What can hang from each mark
q_664: q_126 q_792
q_219: q_90 q_907
q_90: q_219
q_792: q_251 q_499 q_664
q_30: q_150
q_251: q_535 q_792
q_499: q_219 q_792
q_535: q_251
q_907: q_219
q_126: q_664
q_150: q_219

Every row comes from one small tree of marks. Brackets hold a mark, then the marks that hang from it, in the order of their numbers. Every link used is in the known rows. Which tree was each row made from?
Known rows
[q_499 q_219]: [-9,-24,-9,-26,9,-37,-1,9,3,-5,-13,4,2,10,-16,8,-6,1,12,10,-2,21,20,-7,28,0]
[q_126 [q_664 q_792]]: [14,33,3,9,-1,-11,-9,15,3,-2,1,1,-7,-28,32,2,-19,-3,5,11,-2,0,-19,-9,31,-1]
[q_30 q_150]: [-15,7,-17,-11,-22,-25,-33,9,7,4,-10,-1,-9,21,18,12,-9,-11,11,-2,-15,17,22,2,24,-8]
[q_150 [q_219 q_907]]: [-9,-8,-4,-34,-6,-38,-11,-20,7,-12,-3,-1,28,21,-10,18,-6,-1,15,16,0,6,27,18,34,-5]
[q_150 q_219]: [-9,16,-6,-16,-2,-32,-10,6,9,-7,-2,-1,7,16,2,13,-12,-1,12,13,-6,15,25,-5,33,-6]
[q_251 q_535 [q_792 [q_499 [q_219 q_90]]]]: [-12,-34,-4,-12,0,11,20,-34,-17,2,-3,1,17,5,-48,13,12,2,6,-2,4,16,23,18,-30,1]
[q_30 [q_150 q_219]]: [-26,19,-18,-18,-24,-20,-33,-7,10,1,-3,-3,23,21,7,19,-7,-14,14,12,-16,12,34,2,29,-13]
[q_664 q_126 [q_792 q_251 q_499]]: [8,35,1,20,2,23,-23,23,9,3,8,6,-6,-34,17,-15,-4,-2,-3,1,-14,-15,-27,-15,-8,-1]
[q_535 [q_251 [q_792 q_499]]]: [24,17,7,11,5,-1,14,23,-5,3,2,-11,-26,10,-7,12,8,0,-3,-4,4,16,-6,1,-49,0]
[q_499 [q_219 q_90] [q_792 q_664]]: [-13,-37,7,-14,9,-3,20,-33,3,-4,-1,-7,-5,22,-17,-5,3,6,0,0,10,3,26,3,38,3]
[q_664 q_126 [q_792 q_251]]: [10,30,11,25,4,-9,-18,19,9,-2,3,10,2,-31,31,-8,-8,-8,-4,-13,-10,-11,-21,-10,16,0]
[q_664 q_126 q_792]: [6,29,5,14,-10,-13,-5,18,2,1,0,3,-8,-24,31,-1,-16,-10,2,9,-1,-3,-14,-17,35,0]
[q_499 [q_219 q_907] q_792]: [-6,-44,2,-34,25,-34,7,-7,7,-9,-7,2,2,24,-29,2,3,1,8,13,5,7,18,13,21,2]
[q_499 [q_219 q_90] [q_792 [q_251 q_535]]]: [-20,-42,14,3,39,-19,10,-23,-1,-9,-1,18,12,13,-31,-11,12,2,-2,-39,-8,11,22,26,-3,0]
[q_251 q_535 [q_792 q_499 q_664]]: [10,19,-6,16,-20,28,15,8,-16,9,4,-10,-13,0,9,5,2,3,-6,0,11,-5,-13,-1,-38,2]
[q_126 [q_664 [q_792 [q_251 q_535] q_499]]]: [8,39,0,29,13,25,-18,19,-2,0,10,15,6,-45,16,-14,-4,2,-5,-14,-13,-11,-37,5,-32,-2]
[q_535 [q_251 q_792]]: [25,12,17,16,5,-32,18,17,-4,0,-2,-7,-18,13,7,18,4,-6,-4,-15,8,19,1,7,-24,2]
[q_499 q_219 [q_792 q_251]]: [-7,-20,6,-7,43,-26,-5,20,15,-7,-2,9,-9,12,-17,-10,5,3,-1,-13,-12,8,8,-2,4,2]
[q_499 q_792]: [-1,10,3,-1,19,-30,3,34,8,-4,-2,-2,-45,26,13,-5,-11,2,3,0,-4,16,7,-7,23,0]
[q_907 q_219]: [-13,-27,2,-18,-5,-41,-3,-1,6,-11,-8,1,-17,25,10,10,-9,2,16,3,-7,18,24,19,32,-5]
[q_664 q_126 [q_792 [q_251 q_535]]]: [6,28,12,37,4,-7,-9,17,-4,-1,3,20,13,-38,30,-11,-5,-11,-8,-29,-8,-11,-25,2,-4,-1]
[q_792 [q_499 q_219] [q_664 q_126]]: [-5,-3,-13,-14,-20,31,7,-7,-4,7,-3,-5,9,-13,-2,-5,-4,4,-1,34,9,-10,-10,-26,16,3]
[q_251 q_792]: [11,11,0,1,-5,-28,4,20,-2,0,-6,-9,-22,14,12,18,-7,-3,4,0,2,15,7,-4,4,1]
[q_499 [q_792 [q_251 q_535] [q_664 q_126]]]: [4,24,17,41,6,11,10,14,-6,2,7,9,-11,-9,41,-22,-3,-3,-22,-29,4,-20,-28,-3,-3,3]
[q_664 q_126 [q_792 [q_499 [q_219 q_90]]]]: [-12,-17,-2,-12,-7,24,2,-34,-1,2,1,2,21,-26,-26,-3,0,-3,9,22,0,-2,7,-8,21,-1]
[q_535 q_251]: [15,5,10,6,10,-43,6,23,1,-5,-6,1,-21,14,10,6,-3,-1,1,-17,1,25,6,6,1,-1]
[q_90 [q_219 q_907]]: [-1,-54,4,-39,-7,-45,-11,-19,6,-8,-7,0,28,22,-23,11,0,4,16,0,0,9,23,28,21,-1]
[q_792 q_251 q_499 q_664]: [5,13,-10,4,-2,22,-20,15,9,1,4,-4,-18,1,12,-12,1,13,-4,-6,-9,-8,-8,-8,-11,0]

Write each row's tree
[-4,-30,-5,-17,-14,32,17,-46,-5,4,0,-17,11,7,-33,12,11,6,3,17,12,-1,20,0,-6,3]	[q_251 [q_792 [q_499 [q_219 q_90]] q_664]]
[19,27,7,19,-32,8,16,-1,-8,7,-1,-14,-8,-6,39,12,-9,-7,-10,11,17,-12,-17,-18,15,4]	[q_251 [q_792 [q_664 q_126]]]
[-12,-20,8,5,44,-24,5,18,2,-5,-1,19,3,5,-18,-13,8,0,-5,-28,-9,7,4,10,-17,2]	[q_499 q_219 [q_792 [q_251 q_535]]]
[-5,5,-8,-8,-2,21,-3,7,1,5,1,3,11,-33,-12,-5,-4,-5,6,32,0,-6,-12,-23,10,0]	[q_664 q_126 [q_792 [q_499 q_219]]]
[0,14,-8,17,-2,21,-10,13,-3,2,4,5,-7,-5,10,-15,3,10,-8,-23,-6,-8,-14,5,-30,0]	[q_792 [q_251 q_535] q_499 q_664]
[-5,-58,-4,-42,-6,3,8,-59,-4,-4,-5,-9,28,17,-58,21,15,4,14,16,7,7,31,26,-11,1]	[q_251 [q_792 [q_499 [q_219 q_90 q_907]]]]
[-32,-27,-9,-37,-32,-21,-31,-74,8,-7,-4,-4,53,32,-18,26,2,-13,19,4,-10,8,57,38,40,-13]	[q_30 [q_150 [q_219 q_90 q_907]]]
[-9,-43,-17,-48,4,-10,-8,-14,3,-5,-9,1,14,12,-43,7,4,7,16,27,0,9,16,10,3,0]	[q_792 [q_499 [q_219 q_907]]]
[-1,-5,6,0,2,6,22,-1,0,3,-1,-4,-5,-1,12,-10,-5,-2,-8,20,15,-12,-9,-23,36,5]	[q_499 q_219 [q_792 [q_664 q_126]]]
[-35,-3,-12,-22,-28,-17,-29,-48,9,-1,-3,-4,33,27,-5,21,-3,-11,16,0,-16,16,53,18,42,-14]	[q_30 [q_150 [q_219 q_90]]]
[-16,-40,-7,-23,17,3,-16,-27,8,-6,-4,7,13,6,-43,-4,9,11,10,-10,-16,13,27,10,-2,-2]	[q_792 q_251 [q_499 [q_219 q_90]]]
[16,21,-9,4,-20,26,5,10,-3,8,3,-21,-25,7,10,7,-1,6,-2,16,8,-5,-7,-14,-19,2]	[q_251 [q_792 q_499 q_664]]
[31,33,13,29,-23,36,25,3,-12,11,8,-17,-12,-11,23,5,6,-3,-16,7,21,-11,-30,-13,-36,4]	[q_535 [q_251 [q_792 q_499 [q_664 q_126]]]]
[6,23,-5,11,16,10,-29,30,15,-1,7,4,-15,-18,1,-12,0,4,4,-6,-19,-4,-12,-5,-18,-2]	[q_664 [q_792 q_251 q_499]]
[5,25,-9,2,-32,30,0,8,-4,8,1,-10,-19,-8,29,-7,-11,5,-3,24,7,-10,-18,-24,17,1]	[q_792 q_499 [q_664 q_126]]
[2,-8,-9,-3,-10,29,22,-6,-16,8,0,-6,13,-6,-21,7,11,2,-4,9,14,-5,-5,-2,-38,4]	[q_251 q_535 [q_792 [q_499 q_219] q_664]]
[2,34,3,33,2,24,-14,21,-4,3,9,16,4,-41,16,-17,-2,-5,-7,-15,-11,-14,-32,-2,-27,-2]	[q_664 q_126 [q_792 [q_251 q_535] q_499]]
[2,13,11,30,20,-1,5,20,1,-2,6,7,-19,8,24,-20,2,3,-15,-37,-1,-9,-13,8,-13,2]	[q_499 [q_792 [q_251 q_535] q_664]]
[2,-4,12,11,16,11,8,-1,7,0,2,4,5,-9,13,-17,3,0,-15,-2,4,-20,-16,-16,17,5]	[q_499 q_219 [q_792 q_251 [q_664 q_126]]]
[9,3,-6,-4,-24,41,18,-11,-9,11,1,-14,11,-15,-4,7,3,-1,-6,33,17,-15,-16,-25,-11,5]	[q_251 [q_792 [q_499 q_219] [q_664 q_126]]]
[12,32,-1,26,-33,40,21,2,-22,12,5,-8,-4,-16,24,3,-2,-3,-12,8,17,-15,-29,-11,-29,3]	[q_251 q_535 [q_792 q_499 [q_664 q_126]]]
[-17,-65,-11,-52,0,-7,-4,-54,1,-8,-8,0,24,18,-55,8,8,9,19,15,0,12,36,24,15,-2]	[q_792 [q_499 [q_219 q_90 q_907]]]
[-4,-13,-10,-9,4,6,16,7,-15,5,-4,2,8,-1,-35,11,8,0,4,8,4,12,3,2,-41,2]	[q_251 q_535 [q_792 [q_499 q_219]]]
[12,14,3,20,-17,-4,20,3,-16,5,-1,-6,-5,3,22,11,-3,-3,-8,-14,15,-2,-6,5,-13,3]	[q_251 q_535 [q_792 q_664]]
[-10,-43,-9,-25,19,-6,-12,-15,-3,-7,-4,18,36,-2,-44,-4,15,5,5,-12,-8,0,5,30,-35,0]	[q_792 [q_251 q_535] [q_499 [q_219 q_907]]]
[1,-29,8,-17,-5,2,19,-28,0,-2,-2,-4,16,4,0,-5,1,-3,-5,23,20,-21,-7,-1,36,6]	[q_499 [q_219 q_907] [q_792 [q_664 q_126]]]
[-8,-15,8,12,31,0,12,5,0,-2,3,12,7,1,-5,-17,10,3,-13,-25,2,-9,-5,6,-12,4]	[q_499 q_219 [q_792 [q_251 q_535] q_664]]
[0,22,-3,22,16,12,-19,28,2,0,8,14,-4,-25,-1,-15,3,1,0,-22,-16,-3,-16,7,-39,-2]	[q_664 [q_792 [q_251 q_535] q_499]]
[17,32,-2,15,-34,39,11,4,-9,11,4,-18,-15,-9,26,5,-5,-1,-8,23,14,-15,-23,-23,-8,3]	[q_251 [q_792 q_499 [q_664 q_126]]]
[16,-12,3,-6,15,1,20,8,-4,3,-1,-7,1,4,-37,13,16,-1,0,8,8,16,2,1,-49,2]	[q_535 [q_251 [q_792 [q_499 q_219]]]]
[8,25,-4,14,-16,34,-14,9,3,5,5,-3,-8,-15,28,-14,-4,6,-10,1,-3,-18,-24,-17,-3,1]	[q_792 q_251 q_499 [q_664 q_126]]
[9,14,10,17,18,-3,-5,23,14,-3,5,-3,-31,14,26,-16,-1,7,-11,-20,-5,-10,-8,-4,8,2]	[q_499 [q_792 q_251 q_664]]
[9,25,16,29,5,10,1,16,7,1,7,-1,-22,-2,42,-20,-5,0,-18,-13,1,-20,-24,-15,16,3]	[q_499 [q_792 q_251 [q_664 q_126]]]
[-2,9,11,22,35,-25,-2,32,2,-5,2,15,-25,12,12,-16,-1,1,-8,-38,-12,8,-5,12,-15,0]	[q_499 [q_792 [q_251 q_535]]]
